Each row was made from one walk, in order. Every step used is in the known rows, and no mark comes twice. Write each row's walk.
Known rows
F-A-T-W-P: 0.2,-14.1,20.9,-34.5,38.9,31.4,42.0,-1.7,-35.4,28.1,-21.0,12.5,36.7,6.4,13.9,-30.9,21.1,-3.7,0.2,18.4,-30.1,13.9,12.6,-16.0
P-T-W: -11.8,1.2,-5.7,-37.2,11.2,43.8,17.1,-14.9,-47.2,7.0,-33.9,7.6,23.7,18.3,0.5,-22.8,25.1,26.1,34.0,-23.9,-14.9,-9.7,9.5,-8.3
M-F-A-T-W-P: 4.4,-7.2,39.0,-22.1,34.9,45.1,37.8,-7.9,-34.1,16.0,-4.0,14.2,32.9,-21.1,22.9,-12.1,18.7,-14.6,14.6,0.1,-16.6,14.7,18.2,-5.9
A-E: 11.2,-10.7,-13.6,-16.4,46.7,10.6,45.5,-13.2,-48.8,-9.3,-14.0,6.8,44.6,2.7,-5.1,12.2,60.4,6.9,27.9,-20.8,-61.1,-15.3,-25.4,-17.0
W-P-T: -20.7,-2.3,-4.6,-39.8,7.8,44.1,13.4,-14.2,-34.1,-7.1,-21.4,10.0,19.2,9.0,-12.1,-12.5,30.8,21.0,29.4,-22.2,-15.1,5.8,12.2,-9.3
P-T-A-E: 14.8,-4.8,-23.0,-27.7,23.6,3.8,37.2,-18.7,-36.2,-25.6,-13.5,9.9,38.1,18.9,-27.7,-8.7,67.2,-0.4,33.7,-20.1,-49.2,-34.5,-6.6,-37.7
Q-W: -7.9,-1.5,4.0,-33.9,30.6,45.3,31.5,-16.0,-29.1,0.1,-26.5,9.2,34.8,-1.6,13.6,-17.9,25.9,13.8,11.8,-9.3,-38.5,-10.6,-4.4,-3.5
W-P-F-M: -14.8,15.7,14.0,-34.2,22.9,60.6,7.6,-10.3,-8.2,-15.1,-6.4,12.8,33.1,-43.3,-5.1,20.6,25.6,20.5,38.7,-23.8,-8.7,20.6,16.3,20.8
W-T: -0.5,-7.9,-6.7,-33.4,29.5,35.6,21.9,-15.7,-33.8,-4.4,-11.5,16.3,35.8,12.9,7.3,-17.5,35.7,3.8,28.8,-17.8,-33.5,-16.1,8.5,-23.1
T-P-F: -0.9,14.6,1.1,-37.7,39.2,50.9,21.8,-2.0,-27.6,0.3,-22.7,5.9,36.5,-15.4,-19.4,6.2,24.5,21.6,20.4,-11.5,-20.4,19.6,2.6,13.3
M-F-P-T-W: -16.8,10.5,21.8,-27.4,-6.4,67.5,7.9,-24.2,-53.4,-20.5,-20.6,2.8,16.8,-8.1,13.9,-8.0,40.6,8.4,48.9,-57.9,7.2,10.4,24.1,5.7
A-T-P-F: 10.4,18.5,7.6,-32.3,52.0,45.8,24.8,5.5,-38.6,10.5,-5.1,17.2,43.3,-14.0,5.8,-6.4,15.4,-2.0,18.8,4.5,-30.4,25.0,-6.1,-0.6
M-F: 16.6,-1.2,17.4,-18.3,49.6,40.3,42.1,-11.1,-33.4,-8.0,7.2,21.3,47.3,-21.5,15.7,0.1,40.5,-12.5,30.7,-18.3,-45.1,-13.1,-1.3,-4.5
F-P-T-A: -3.5,-0.5,-6.2,-40.7,5.3,35.7,25.5,-19.3,-34.7,-37.4,-15.6,7.1,37.9,19.2,-14.4,-33.4,71.6,-2.7,30.7,-29.8,-30.9,-12.4,15.4,-27.7
F-P: -5.8,-4.8,3.1,-34.5,27.3,43.9,32.5,-14.0,-43.8,-20.6,-14.9,7.8,44.0,6.9,5.1,-19.0,63.3,1.4,25.2,-27.5,-41.3,6.3,1.8,-9.7
F-P-T-A-B: -7.9,-5.9,-16.3,-34.3,2.6,32.9,23.3,-15.2,-31.6,-36.7,-14.2,4.5,37.6,8.1,-11.0,-17.9,82.1,6.4,32.4,-40.9,-32.2,-17.9,4.4,-25.5
Q-W-P-F-A-B: -32.3,-2.4,9.5,-31.2,11.4,53.3,14.0,-10.3,-4.6,-0.9,-34.3,-1.3,23.7,-32.5,-13.1,13.7,21.8,39.3,1.8,-22.6,-4.3,16.7,6.5,12.9
W-T-P-F-A-E: -7.1,1.9,-4.3,-31.3,20.5,33.9,10.5,-12.7,-30.4,-2.9,-31.9,-3.3,19.2,-2.5,-32.2,19.0,27.3,26.2,24.6,-28.5,1.4,16.4,18.1,-8.1
A-T: 20.6,-2.1,4.7,-25.2,64.2,24.9,45.8,0.7,-44.5,9.3,7.1,27.6,56.6,4.9,25.9,-26.5,33.5,-20.8,18.0,12.7,-67.0,-5.1,-15.7,-26.6
Q-W-P-T-A: -24.8,1.7,-1.4,-45.2,-10.6,48.8,12.1,-24.6,-15.3,-19.2,-33.4,2.7,14.1,5.2,-10.6,-27.7,28.9,19.1,16.1,-13.8,-7.5,-8.5,17.5,-8.4
P-T: -1.2,-2.6,-11.1,-33.5,30.0,30.6,25.1,-11.5,-40.5,-4.4,-15.4,17.4,34.5,15.2,-8.7,-16.8,35.2,13.1,31.8,-19.5,-36.5,-13.6,3.4,-21.4
P-F: 8.2,10.0,2.3,-29.1,50.2,38.0,28.7,-5.7,-22.6,-5.8,-7.4,18.8,52.4,-14.0,-16.2,3.0,30.4,12.7,24.1,-13.0,-42.6,0.9,-6.0,2.0
A-B: 3.1,-16.4,-16.1,-19.5,48.4,25.9,42.9,-1.0,-31.3,1.4,-6.7,14.7,50.2,-10.8,10.4,5.0,61.0,13.0,20.7,-18.0,-61.7,-23.1,-23.7,-12.1
T-W-F-M: -13.1,16.5,13.5,-34.0,33.1,60.4,5.2,-12.6,-28.4,4.1,-27.2,5.0,42.5,-34.4,12.9,0.3,22.7,26.6,52.6,-18.7,-15.7,-0.7,6.6,29.4
Q-W-F: -21.1,13.7,8.3,-35.3,33.1,54.5,11.4,-16.0,-25.9,-3.9,-32.6,7.1,41.8,-19.7,-0.6,-11.0,18.1,27.2,25.6,-12.7,-26.7,-2.1,-6.5,17.3
F-M: 9.9,0.6,8.3,-25.7,49.1,39.6,33.0,-10.2,-22.1,-5.3,2.6,18.8,47.6,-23.9,21.7,3.5,41.9,-1.5,41.0,-11.2,-48.4,-12.6,4.6,-3.9

Write each row's walk
13.5,-10.3,-12.4,-38.0,27.2,21.2,34.0,-18.3,-17.2,-18.8,-5.5,18.5,47.2,18.0,-4.9,-31.9,54.7,-12.4,24.0,-4.1,-44.7,-36.2,11.9,-37.5 : W-T-A
8.1,18.7,10.2,-25.9,46.7,48.9,17.8,-6.7,-11.3,-11.0,0.6,19.5,49.5,-40.0,0.0,19.9,27.8,11.0,45.4,-20.3,-30.6,3.1,7.8,12.1 : P-F-M
-17.7,3.3,4.5,-39.1,20.7,41.5,8.9,-11.4,-36.1,12.6,-43.0,4.4,30.7,4.4,-24.4,-20.2,16.4,35.0,33.2,-16.9,-6.1,0.0,17.0,1.6 : P-T-W-F-A
-11.7,13.3,-4.8,-41.1,16.3,55.6,0.0,-11.1,-26.9,-3.3,-25.8,5.2,23.3,-4.8,-13.7,2.2,17.8,24.7,30.6,-25.7,2.8,13.8,20.3,2.7 : W-T-P-F
-11.5,-8.4,-13.2,-33.2,5.3,39.6,19.0,-23.0,-11.4,-16.5,-23.4,6.1,30.3,-2.0,9.8,-16.9,46.7,11.2,17.1,-21.9,-26.4,-35.7,3.2,-22.8 : Q-W-T-A-B
-18.3,12.5,6.5,-36.5,32.8,51.7,10.2,-12.7,-37.8,-23.5,-19.5,5.8,51.3,-14.6,-9.5,-11.2,53.3,14.1,39.0,-28.9,-31.2,12.2,-2.6,13.5 : W-F-P
3.3,3.4,14.9,-35.3,63.8,32.9,28.1,4.6,-30.4,18.9,-16.4,14.0,54.9,-16.4,-11.4,-16.1,22.0,0.1,15.3,19.4,-36.6,18.7,1.1,-1.5 : W-F-A-T-P
-19.4,7.7,24.8,-35.6,22.1,53.4,16.4,-8.3,-15.3,6.1,-23.9,8.8,28.1,-21.2,-2.0,-9.3,0.4,14.0,-0.1,0.1,-8.4,28.4,13.1,3.9 : Q-W-P-F-A-T
-13.2,9.8,5.6,-36.6,35.0,51.1,15.1,-11.4,-37.0,8.7,-35.1,6.0,45.0,-11.4,-1.1,-15.2,25.4,27.3,34.2,-9.8,-24.7,-1.5,-4.5,20.8 : T-W-F
-7.2,7.0,18.1,-24.1,7.8,56.8,14.4,-21.8,-47.4,-29.2,-4.7,10.0,26.9,-10.5,7.9,-3.2,48.5,-2.6,47.6,-53.7,-9.9,7.1,17.6,-5.4 : M-F-P-T
14.9,-25.9,-1.9,-18.3,56.1,-2.4,60.1,-8.4,-36.8,4.1,-17.2,8.1,47.8,6.8,-19.9,4.5,57.5,2.0,10.0,-5.2,-60.9,-12.8,-9.8,-28.9 : F-A-E
-9.1,-3.0,-8.4,-40.1,19.0,48.0,12.5,-12.4,-37.0,1.4,-26.3,3.7,21.4,11.3,1.1,-12.7,30.2,13.5,26.3,-15.5,-11.7,1.5,17.1,-10.9 : W-T-P
-28.4,24.4,10.6,-39.7,-3.5,79.4,-17.7,-21.0,-14.3,-8.6,-35.4,-3.0,6.8,-31.8,10.5,12.3,-1.0,33.3,38.6,-37.1,26.4,16.6,31.5,21.0 : Q-W-T-P-F-M
8.8,1.5,9.9,-29.2,45.9,36.3,37.3,-3.0,-52.3,22.0,-12.0,17.9,45.5,7.6,36.0,-30.5,21.9,-7.3,20.1,8.1,-45.6,-0.1,-9.1,-13.1 : A-T-W
20.6,2.5,16.2,-25.3,67.2,22.3,42.3,4.6,-21.6,12.2,1.2,26.6,60.6,-12.6,-10.6,-8.6,19.9,-7.8,7.4,12.3,-48.1,9.6,0.7,-17.2 : P-F-A-T
-2.3,1.8,18.5,-33.1,41.3,36.5,27.3,0.5,-16.8,6.9,-6.3,18.0,42.9,-16.3,-15.0,-6.1,18.2,2.4,4.9,6.9,-24.6,26.7,10.8,-5.4 : W-P-F-A-T
-12.7,19.4,3.0,-36.7,13.7,65.3,-8.9,-12.4,-18.0,-7.8,-17.4,6.1,18.6,-25.3,-1.9,16.1,14.2,23.5,47.4,-31.3,11.2,14.9,30.2,10.8 : W-T-P-F-M
-26.2,3.5,-0.2,-42.9,0.7,64.1,3.2,-21.0,-32.3,1.1,-42.8,-4.0,8.3,3.7,11.3,-14.9,12.0,26.2,18.3,-22.1,4.0,4.9,18.4,-0.6 : Q-W-T-P
-20.9,20.8,15.7,-32.4,30.6,64.0,0.6,-17.9,-15.6,-8.5,-22.9,6.3,38.5,-44.1,13.3,5.0,15.9,23.9,44.5,-20.2,-17.9,-0.4,3.9,26.7 : Q-W-F-M
-9.8,-3.6,13.6,-36.9,34.8,38.4,26.9,-4.3,-9.4,-1.3,-18.0,10.9,38.4,-16.5,-30.9,2.2,26.7,17.9,5.4,-5.2,-20.1,21.1,14.9,2.7 : W-P-F-A
13.6,-3.1,-13.7,-37.3,28.7,17.0,37.0,-14.0,-23.8,-18.8,-8.8,18.2,44.7,19.5,-20.3,-32.8,53.6,-3.9,26.8,-5.6,-47.3,-33.9,6.2,-35.8 : P-T-A
8.2,-10.2,-24.9,-28.9,24.7,16.0,34.6,-9.0,-20.5,-19.0,-8.2,15.8,43.6,6.9,-14.8,-15.4,66.8,6.7,27.3,-18.1,-50.0,-41.4,-6.4,-33.3 : P-T-A-B
9.8,24.7,15.3,-28.7,47.7,53.8,15.2,4.2,-29.3,5.5,1.9,17.3,39.9,-35.0,18.3,8.9,12.6,-3.3,34.5,-1.0,-21.9,27.3,4.7,8.1 : A-T-P-F-M
-26.5,17.0,0.9,-39.5,13.8,55.6,-5.3,-16.4,-43.0,-25.4,-26.1,5.6,37.4,-5.7,-20.4,-11.8,44.9,23.9,50.1,-42.6,-11.1,14.2,7.5,8.4 : W-F-P-T
20.8,-15.8,26.2,-17.2,57.7,27.0,53.9,-8.3,-24.9,2.4,4.7,20.5,50.0,-19.2,2.5,-3.3,38.4,-14.3,15.1,-5.5,-45.4,-11.4,11.5,-15.5 : M-F-A
-1.8,21.7,19.6,-29.9,45.9,54.9,9.8,-4.9,-39.3,14.1,-10.6,16.4,48.4,-31.1,34.5,-11.1,13.0,1.3,48.7,-1.1,-27.5,8.1,-1.0,14.5 : A-T-W-F-M
-3.0,-0.5,-12.5,-31.9,0.6,23.0,24.9,-24.4,-44.5,-43.6,-19.4,-0.4,32.5,19.6,-21.4,-12.4,82.2,1.7,39.2,-42.9,-30.2,-12.2,3.4,-29.0 : F-P-T-A-E
-21.0,-3.6,6.1,-40.6,12.2,54.4,22.9,-15.2,-37.4,9.6,-36.0,0.2,22.5,2.3,7.7,-18.3,28.8,24.6,19.2,-10.8,-14.0,8.6,7.7,9.8 : T-W-P
16.6,-13.6,13.3,-32.3,62.9,22.6,52.1,5.6,-34.7,24.7,-9.9,14.3,45.8,5.7,4.8,-25.8,27.5,-14.3,-2.9,25.8,-46.9,10.4,5.0,-25.1 : F-A-T-P
-27.2,18.3,3.2,-42.7,-1.1,70.0,-9.3,-19.3,-23.5,-4.8,-42.5,-3.3,9.8,-10.5,-2.4,-1.9,2.3,35.6,22.0,-29.4,17.1,16.2,21.4,11.9 : Q-W-T-P-F
-30.6,-3.6,-9.4,-39.0,-13.2,47.5,10.1,-20.2,-12.6,-18.3,-32.9,-0.5,14.6,-6.8,-5.2,-10.5,42.6,27.8,17.9,-26.1,-9.2,-14.5,5.3,-7.9 : Q-W-P-T-A-B
-23.4,11.1,9.2,-39.3,9.7,62.3,10.0,-11.8,-27.5,4.0,-36.4,1.9,25.4,-13.2,-7.7,-3.0,17.9,34.4,22.8,-19.2,0.8,20.7,11.5,22.9 : T-W-P-F
-25.2,-4.9,7.8,-32.1,14.6,49.5,17.8,-6.3,-17.6,12.5,-37.7,-1.2,27.0,-22.7,-12.8,9.3,28.8,41.2,10.4,-20.0,-1.8,17.7,9.7,16.6 : T-W-P-F-A-B
-0.8,-3.2,-0.7,-30.2,44.1,38.2,30.5,5.3,-16.6,9.6,-25.3,3.0,38.4,-25.0,-25.4,17.0,35.8,28.5,6.7,-10.9,-20.9,15.9,3.6,5.5 : T-P-F-A-B
3.9,4.8,15.0,-26.9,6.2,47.0,23.0,-23.8,-33.7,-41.4,1.0,10.9,35.3,-8.0,-1.3,-15.3,63.4,-15.9,42.4,-43.6,-18.9,-10.5,20.6,-15.7 : M-F-P-T-A
-12.7,-3.4,-6.2,-33.6,20.6,43.8,8.8,-4.0,-16.7,5.5,-27.2,2.1,23.8,-14.5,-20.2,14.7,28.7,30.9,17.4,-27.5,-0.1,9.0,18.1,-4.6 : W-T-P-F-A-B
25.4,-18.2,13.8,-25.5,71.5,10.7,58.5,3.7,-33.5,19.9,3.3,26.0,59.4,8.0,9.5,-28.8,33.6,-22.4,-0.5,24.0,-66.9,-4.4,-2.1,-36.9 : F-A-T
-22.4,21.0,4.7,-36.3,11.7,62.2,-10.9,-16.2,-34.8,-1.1,-32.3,5.6,25.9,-20.3,-0.2,-2.5,16.2,35.3,62.9,-34.1,3.3,-0.8,17.7,18.9 : P-T-W-F-M
-13.3,-9.5,-17.7,-37.5,3.4,31.2,20.6,-12.0,-17.3,-21.0,-15.2,9.4,27.8,1.3,-17.8,-10.5,60.5,15.3,24.2,-20.6,-26.6,-18.2,3.7,-20.9 : W-P-T-A-B
-17.9,3.2,-2.7,-30.5,17.4,29.9,9.5,-17.2,-46.8,5.5,-47.5,-4.2,25.4,2.7,-30.3,-0.5,28.2,39.0,40.5,-30.1,-6.0,0.2,5.6,0.9 : P-T-W-F-A-E
